Known rows, with every way that one mark hangs from another
morin[mosa[dazo[beroter] tavoz[lidi[vegi]]] siga]: 5.006,2.846,4.000,-3.770,2.129,-0.720,1.336,-1.168,-6.008,1.493,-1.129,-0.413,-2.251,-0.992,0.568,-5.450,8.084,1.405,4.006,1.576,-2.041,1.883,0.510,2.699,7.022,-0.046,-0.072,0.263,-0.252
morin[mosa[dazo] siga]: 3.715,3.447,4.556,-0.985,-0.342,1.129,-0.417,-0.924,-5.891,-0.983,1.456,-1.562,0.086,-1.854,0.215,-2.305,6.762,-0.727,4.883,2.907,-1.388,4.855,-0.506,5.409,4.902,-0.601,1.579,1.629,-2.065
beroter[tavoz[lidi[dazo vegi]]]: 1.933,1.156,-0.145,-7.651,1.861,1.444,3.823,-2.595,-1.351,1.416,-0.249,2.187,0.078,3.426,-0.975,-3.444,6.430,-3.995,1.930,0.378,-1.189,0.713,1.812,2.376,1.357,1.308,-3.653,-1.437,-2.694
kimal[vegi[lidi[dazo[beroter[tavoz] mosa[morin]]]]]: 0.700,2.654,1.617,-2.266,8.111,-1.200,2.970,-2.553,-1.493,0.065,-2.297,-1.212,0.046,1.700,-0.876,-2.818,4.366,3.532,4.157,0.992,5.614,-3.508,2.238,2.398,-0.632,-1.108,-1.471,5.488,-1.591
dazo[beroter[tavoz] lidi[vegi] mosa[morin[siga]]]: -1.378,0.880,0.922,-2.518,4.670,-0.574,0.202,-3.273,-5.617,2.430,-0.037,-2.125,-3.886,1.179,0.390,-2.845,6.400,3.956,5.552,-0.135,2.470,-2.453,-1.114,1.151,1.077,-1.232,1.753,3.783,-1.251
morin[mosa siga]: 1.685,1.331,2.828,-1.198,-1.510,1.727,-1.978,-1.150,-6.190,-0.531,2.606,0.207,0.889,-1.988,-0.551,-1.340,5.135,-0.137,5.334,2.041,-0.686,3.212,0.056,5.853,3.050,-1.817,1.379,1.841,-1.353
lidi[dazo[beroter[tavoz] mosa[morin]] vegi]: -0.320,0.686,-1.490,-2.691,6.252,-0.878,5.662,-1.327,-2.257,2.705,-1.790,-2.164,-3.294,2.588,-0.734,-2.018,6.962,2.525,3.504,0.905,0.634,-2.163,0.135,2.315,1.342,0.718,-2.523,2.637,-3.608
beroter[dazo tavoz[lidi[vegi]]]: 0.528,1.900,0.494,-7.792,2.192,0.341,1.990,-2.989,0.390,2.537,0.081,1.289,-1.582,3.114,0.503,-4.340,5.734,-3.519,0.102,1.768,-0.455,1.263,2.552,2.049,2.248,1.076,-1.596,0.075,-3.080
dazo[beroter lidi[tavoz vegi] mosa[morin[siga]]]: 0.568,-0.338,0.797,-2.152,4.281,0.382,0.598,-1.977,-5.497,2.024,0.704,-4.085,-4.230,0.235,0.498,-3.510,6.297,4.625,5.744,-0.429,0.631,-1.802,-1.964,2.051,2.643,-0.137,3.131,1.612,-1.438
mosa[dazo[beroter lidi[vegi]] morin]: 0.754,1.780,4.019,-1.698,6.075,-1.475,4.442,1.671,-3.134,-0.296,-1.530,-3.979,-3.268,1.358,0.048,-2.592,7.102,1.128,3.203,-0.740,-0.623,0.874,0.731,2.739,3.148,1.854,1.164,1.006,-1.759
vegi[lidi]: -0.433,2.063,4.351,-2.289,3.442,0.729,0.070,0.080,-1.786,-1.295,1.286,0.189,3.542,0.754,-2.823,-1.176,3.016,-0.735,3.460,-0.630,0.468,1.105,4.076,4.699,1.281,-1.146,0.371,0.688,-1.899
morin[mosa[tavoz[beroter[dazo] lidi[vegi]]] siga]: 2.753,0.996,3.591,-6.512,0.669,-1.797,1.988,-2.468,-3.450,2.514,0.411,1.801,-1.834,0.668,1.455,-4.593,6.520,-0.249,1.438,2.508,-1.405,2.172,1.836,5.271,5.510,-1.223,0.293,1.622,-0.889
beroter[dazo[mosa] tavoz]: -2.275,2.077,1.228,-2.569,3.149,0.128,-0.233,-2.286,-0.450,2.149,0.645,-1.667,-0.980,1.541,-0.172,-1.970,4.240,0.197,2.620,3.113,1.264,0.445,2.087,2.729,0.482,-1.163,0.381,4.765,-3.682
lidi[dazo[beroter mosa[morin]] tavoz vegi]: 1.691,-0.617,-1.229,-2.064,6.080,0.043,6.058,0.233,-2.426,1.942,-1.801,-3.953,-4.086,1.704,-0.668,-2.451,7.012,3.454,3.716,0.545,-1.254,-1.049,-0.950,2.859,3.089,2.050,-1.029,0.284,-3.597
dazo[beroter[tavoz]]: 0.027,2.327,1.712,-1.729,4.386,-1.182,-0.146,-0.101,-0.659,2.468,-1.226,-0.348,0.521,1.721,-2.199,-1.920,4.056,0.657,3.033,1.901,-1.292,-1.055,2.747,3.708,0.934,-2.080,-1.565,3.231,-1.786
mosa[dazo[beroter]]: 2.026,3.028,4.886,0.419,5.108,-1.683,1.165,2.580,-2.172,-0.057,-1.192,-3.129,-0.285,0.345,-2.151,-2.239,4.905,1.189,2.514,1.301,-3.129,2.647,1.990,3.625,3.772,-1.026,-0.356,2.219,-1.370
mosa[dazo tavoz]: 1.174,3.281,4.159,-3.574,3.153,-1.344,3.308,1.988,-2.655,-0.038,-2.434,-2.698,0.985,-0.619,-0.551,-3.059,4.935,-1.267,2.813,-0.205,-2.598,1.011,2.057,4.634,3.396,0.170,2.599,0.432,-3.227
morin[mosa[dazo]]: 2.603,2.847,4.132,-0.728,0.931,0.582,1.564,0.614,-3.792,-1.344,0.423,-2.204,0.280,0.240,-0.100,-1.841,6.225,-1.035,4.143,2.386,-1.549,3.259,1.318,5.488,4.218,0.713,0.172,2.247,-2.809
tavoz[beroter lidi[dazo[mosa[morin[siga]]] vegi]]: 3.378,-0.947,3.105,-5.438,3.043,-0.558,3.828,-1.710,-6.180,0.164,-0.085,-0.162,-0.590,1.165,-0.243,-2.564,6.040,1.860,1.794,-0.156,-0.800,0.542,0.136,4.710,2.279,-2.663,-1.303,1.338,-1.510
mosa[dazo[lidi] morin[siga]]: 1.722,2.702,5.792,-3.921,2.043,0.316,0.651,-0.254,-5.324,-1.582,0.258,-2.915,-0.660,-1.632,0.793,-2.049,6.817,-1.181,4.637,0.049,1.360,2.764,0.166,4.253,2.336,-0.824,5.640,0.887,-2.390
lidi[dazo[beroter mosa] tavoz vegi]: 1.604,-0.164,-0.997,0.024,5.087,0.592,4.268,0.567,-2.049,2.057,0.155,-3.163,-2.995,2.427,-2.351,-2.795,6.417,3.224,3.926,0.817,-3.685,0.652,0.074,2.092,3.398,1.593,-2.417,0.127,-1.897
vegi[lidi[tavoz]]: 1.419,2.357,2.804,-4.334,3.424,0.899,0.902,-0.543,-0.502,-0.536,0.676,-1.028,2.224,1.316,-2.210,-2.787,3.542,-1.347,3.806,0.416,0.093,0.209,3.041,4.585,2.591,0.413,1.196,-0.510,-3.206
kimal[vegi[lidi]]: 1.050,2.195,3.522,-1.957,3.992,-0.397,-0.380,0.051,-2.472,-2.415,1.160,-0.086,4.175,0.470,-1.896,-2.450,2.077,0.276,3.065,-1.261,1.231,0.359,2.872,4.200,0.908,-0.234,-0.186,1.625,-0.446
lidi[dazo[mosa[morin]] tavoz[beroter] vegi]: 2.570,-1.178,-0.018,-4.116,4.773,-1.415,7.837,-0.205,-2.486,1.294,-1.612,-3.411,-2.042,3.069,-0.070,-2.483,6.025,1.569,2.175,0.164,-2.492,-1.684,-0.233,5.688,2.859,1.034,-1.513,0.680,-3.777

Rows
0.389,2.301,7.078,-3.531,4.048,-3.747,3.400,1.968,-1.960,0.316,-1.457,-2.485,0.671,1.940,-1.000,-3.442,4.607,-0.560,2.734,-1.105,-2.514,-0.413,3.407,4.929,2.213,-1.383,3.304,2.963,-1.032 -> mosa[dazo[lidi] tavoz[beroter]]
1.656,1.035,4.378,-5.932,3.216,-3.425,2.901,0.563,-3.986,1.534,-2.560,-1.142,1.527,-1.200,0.380,-2.550,3.949,1.126,2.395,-0.682,-1.087,-1.339,1.005,8.283,2.968,-3.677,3.968,1.898,-2.528 -> mosa[morin[siga] tavoz[beroter]]
1.769,2.081,3.439,-0.068,6.660,-0.758,1.330,0.769,-0.885,-1.353,0.388,0.198,2.003,1.202,-3.047,-2.610,3.326,1.721,2.975,-0.447,0.677,1.485,3.128,2.818,1.328,-0.402,-2.568,2.081,0.850 -> kimal[vegi[lidi[dazo[beroter]]]]
0.082,0.316,2.751,-2.341,2.122,1.153,-0.788,-0.705,-6.807,-0.532,0.422,-2.750,0.215,-2.454,0.143,-1.021,4.150,3.297,4.717,0.283,1.028,0.181,-0.789,4.867,1.603,-3.225,3.581,2.459,-3.219 -> dazo[mosa[morin[siga]]]
-0.741,0.650,2.497,-4.111,2.737,-0.070,0.909,-0.965,-6.309,0.825,-1.674,-2.414,0.326,-3.073,0.829,-2.389,4.495,3.352,4.919,-0.388,1.343,-1.886,-0.127,5.016,1.866,-3.119,5.717,2.437,-3.557 -> dazo[mosa[morin[siga] tavoz]]
1.872,4.715,3.381,-1.869,5.343,-2.197,1.551,0.060,-0.712,1.549,-2.382,-2.471,-0.712,2.040,-1.512,-3.017,5.505,-0.333,2.662,2.454,-1.856,0.616,1.993,3.146,2.647,-0.486,-1.132,3.039,-1.965 -> mosa[dazo[beroter[tavoz]]]
0.656,1.508,4.862,-6.229,5.232,-4.213,7.559,1.117,-2.848,0.537,-3.035,-3.346,-1.541,2.311,0.984,-3.783,6.518,-0.481,2.039,-2.264,-1.494,-1.557,1.946,5.374,3.376,1.124,2.766,0.922,-2.589 -> mosa[dazo[lidi[vegi]] morin tavoz[beroter]]
0.447,3.846,4.376,-1.247,3.342,-0.592,0.427,-1.465,-2.094,1.248,0.039,-1.337,-2.157,2.447,-0.901,-2.806,6.788,-0.386,5.510,3.719,1.432,0.211,1.718,2.918,2.070,0.090,0.124,5.209,-1.104 -> morin[mosa[dazo[beroter[tavoz] lidi]]]
2.047,1.029,3.897,-5.855,-1.076,1.963,-1.765,-2.159,-5.755,0.844,0.168,2.064,1.480,-2.476,0.407,-3.391,5.199,-0.409,5.082,1.922,0.884,0.081,1.466,5.377,3.088,-2.598,2.677,1.221,-1.663 -> morin[mosa[tavoz[lidi]] siga]
3.180,-0.414,3.154,-5.392,3.020,-0.865,4.959,0.550,-2.037,-0.031,0.294,1.390,0.976,3.789,-2.051,-2.555,5.267,-1.867,0.007,-0.557,-4.154,1.737,2.642,5.248,2.352,-0.801,-4.479,-0.584,-0.712 -> tavoz[beroter lidi[dazo vegi]]
-1.382,-0.052,2.478,0.159,4.622,-0.481,0.917,1.276,-2.970,0.787,1.725,-1.454,-1.262,1.973,-2.378,-1.846,5.010,1.780,3.221,-1.347,-2.146,0.560,1.656,1.829,1.744,0.853,-0.731,1.349,0.462 -> dazo[beroter lidi[vegi]]
-1.782,-0.003,3.837,-2.624,3.416,-2.075,3.006,0.580,-0.070,0.842,2.552,-1.307,-1.466,3.886,-0.848,-2.297,4.874,-0.815,0.445,-0.175,-2.835,2.933,2.910,3.842,2.170,0.403,-0.417,2.357,-0.501 -> tavoz[beroter[dazo[lidi[vegi]]]]
-1.118,0.475,3.427,-6.976,3.305,-3.577,4.275,-0.653,-2.560,2.329,-0.203,-1.429,-2.820,0.554,2.198,-3.839,6.472,0.034,1.687,-1.280,-0.024,0.895,1.155,4.876,3.149,-0.416,4.854,1.300,-1.788 -> mosa[morin[siga] tavoz[beroter[dazo[lidi[vegi]]]]]
0.723,1.724,-1.028,-2.626,4.549,-1.109,4.754,-0.550,-0.562,2.566,-0.698,0.039,-1.637,3.060,-1.991,-2.329,6.748,-0.927,2.479,0.620,-2.740,0.783,1.341,2.348,1.908,1.248,-4.029,0.185,-1.450 -> lidi[dazo[beroter[tavoz]] vegi]
4.971,4.487,4.910,-3.917,1.809,0.149,-1.731,-3.388,-4.321,1.521,-0.578,0.293,-1.123,0.319,0.096,-4.281,7.183,-0.448,4.556,5.229,0.822,1.750,1.045,3.079,3.828,-2.188,-0.840,3.686,-0.771 -> morin[mosa[dazo[beroter[tavoz[lidi]]]] siga]
-1.195,0.039,1.488,-5.512,3.148,0.099,1.891,-1.235,-2.458,1.780,-0.453,-0.918,-1.534,0.786,0.477,-4.102,4.653,1.303,1.451,-0.028,-0.333,-0.179,2.411,1.821,2.512,0.188,0.871,1.145,-2.851 -> beroter[dazo[mosa[tavoz[lidi[vegi]]]]]
3.514,2.624,2.116,-2.060,6.426,-0.530,2.477,0.036,0.025,-0.245,-0.506,-0.813,1.345,1.731,-2.348,-4.017,3.703,1.277,3.582,0.579,0.272,0.230,2.144,2.826,2.256,0.944,-1.650,0.662,-0.184 -> kimal[vegi[lidi[dazo[beroter] tavoz]]]
0.081,2.752,6.514,0.269,4.762,-1.321,0.193,2.385,-2.271,-0.640,0.426,-2.988,-0.940,1.121,-2.391,-2.423,5.439,1.061,3.898,0.656,-1.411,1.818,2.691,2.324,1.863,-0.449,1.418,3.258,0.005 -> mosa[dazo[beroter lidi]]
1.137,3.479,2.285,-1.087,3.348,-0.764,2.528,-2.031,-2.810,1.462,0.381,-1.574,-3.790,3.366,-0.305,-4.013,8.267,-0.762,4.991,2.115,-0.107,0.579,0.958,1.550,3.157,2.396,-1.601,3.190,-0.905 -> morin[mosa[dazo[beroter[tavoz] lidi[vegi]]]]
-1.307,-0.277,1.338,-7.454,4.108,-0.208,3.847,-1.406,-2.654,1.623,-2.323,-1.292,-2.554,0.128,1.885,-4.334,5.852,1.555,1.641,0.042,1.941,-1.847,1.899,2.914,2.310,0.484,2.329,1.000,-4.323 -> beroter[dazo[mosa[morin tavoz[lidi[vegi]]]]]
1.015,-0.886,3.151,-4.555,4.079,-2.097,2.993,-0.090,-4.580,1.510,-1.609,-0.630,0.929,2.621,-0.960,-3.551,3.489,2.884,1.376,-1.354,-2.766,-3.347,3.097,4.457,2.223,-2.700,-1.373,2.336,-1.066 -> dazo[mosa[tavoz[beroter lidi[vegi]]]]
1.720,1.344,0.873,-4.889,4.649,-0.512,0.710,-1.503,-1.784,2.745,-1.268,0.990,-0.438,3.012,-1.631,-3.563,5.137,-0.305,1.603,0.750,-1.294,-1.643,2.483,1.965,2.128,-0.569,-3.593,0.872,-0.870 -> dazo[beroter[tavoz[lidi[vegi]]]]
-4.228,1.514,2.465,-3.014,2.746,0.383,-1.357,-2.920,-0.472,1.676,2.009,-1.410,-1.990,2.542,-0.209,-2.356,4.289,0.357,3.712,2.246,3.027,0.141,2.402,1.071,-1.122,-0.811,2.429,5.431,-2.549 -> beroter[dazo[lidi mosa] tavoz]
3.010,-0.452,2.743,-6.142,1.025,-1.179,6.016,-0.634,-2.948,1.141,-1.013,2.055,-0.022,3.079,-0.656,-3.521,6.597,-1.026,2.191,0.545,-2.252,-0.229,2.978,5.905,3.616,0.119,-3.160,0.871,-1.368 -> morin[mosa[tavoz[beroter lidi[dazo vegi]]]]
-1.485,1.438,5.809,-6.808,3.451,-3.578,2.152,-0.605,-1.747,1.866,-0.328,-1.254,-1.301,-0.368,1.597,-3.242,5.295,0.311,2.095,0.482,1.576,0.439,1.973,5.646,1.934,-2.699,6.646,3.028,-2.114 -> mosa[morin[siga] tavoz[beroter[dazo[lidi]]]]
1.190,0.150,3.328,-6.173,1.861,-2.104,3.989,-1.199,-1.390,2.123,-0.620,1.195,-1.020,2.246,0.650,-4.398,5.652,-0.575,0.631,2.044,-1.432,0.586,3.272,5.564,4.424,0.243,-1.429,2.196,-1.471 -> morin[mosa[tavoz[beroter[dazo] lidi[vegi]]]]
-2.409,-0.341,3.493,-6.493,4.593,-4.041,6.396,0.143,-0.184,2.058,-1.371,-1.954,-2.322,2.434,1.354,-3.327,5.890,-0.140,0.903,-1.318,0.330,-1.107,2.458,5.334,2.229,0.909,3.184,1.977,-2.726 -> mosa[morin tavoz[beroter[dazo[lidi[vegi]]]]]
3.058,0.618,5.826,-8.719,2.655,-2.465,1.738,-0.399,-4.489,1.271,-3.079,0.518,1.978,-1.123,0.331,-3.377,3.989,0.463,1.925,-0.077,0.143,-2.212,1.938,7.362,2.446,-4.937,3.530,1.576,-2.176 -> mosa[morin[siga] tavoz[beroter lidi]]
-0.774,1.250,4.128,-6.120,4.703,-4.361,5.163,1.260,0.370,2.166,-2.968,-1.663,-0.032,0.546,1.083,-2.650,4.316,0.373,0.184,1.192,0.229,-0.868,3.290,7.650,2.459,-1.697,3.317,3.130,-4.120 -> mosa[morin tavoz[beroter[dazo]]]
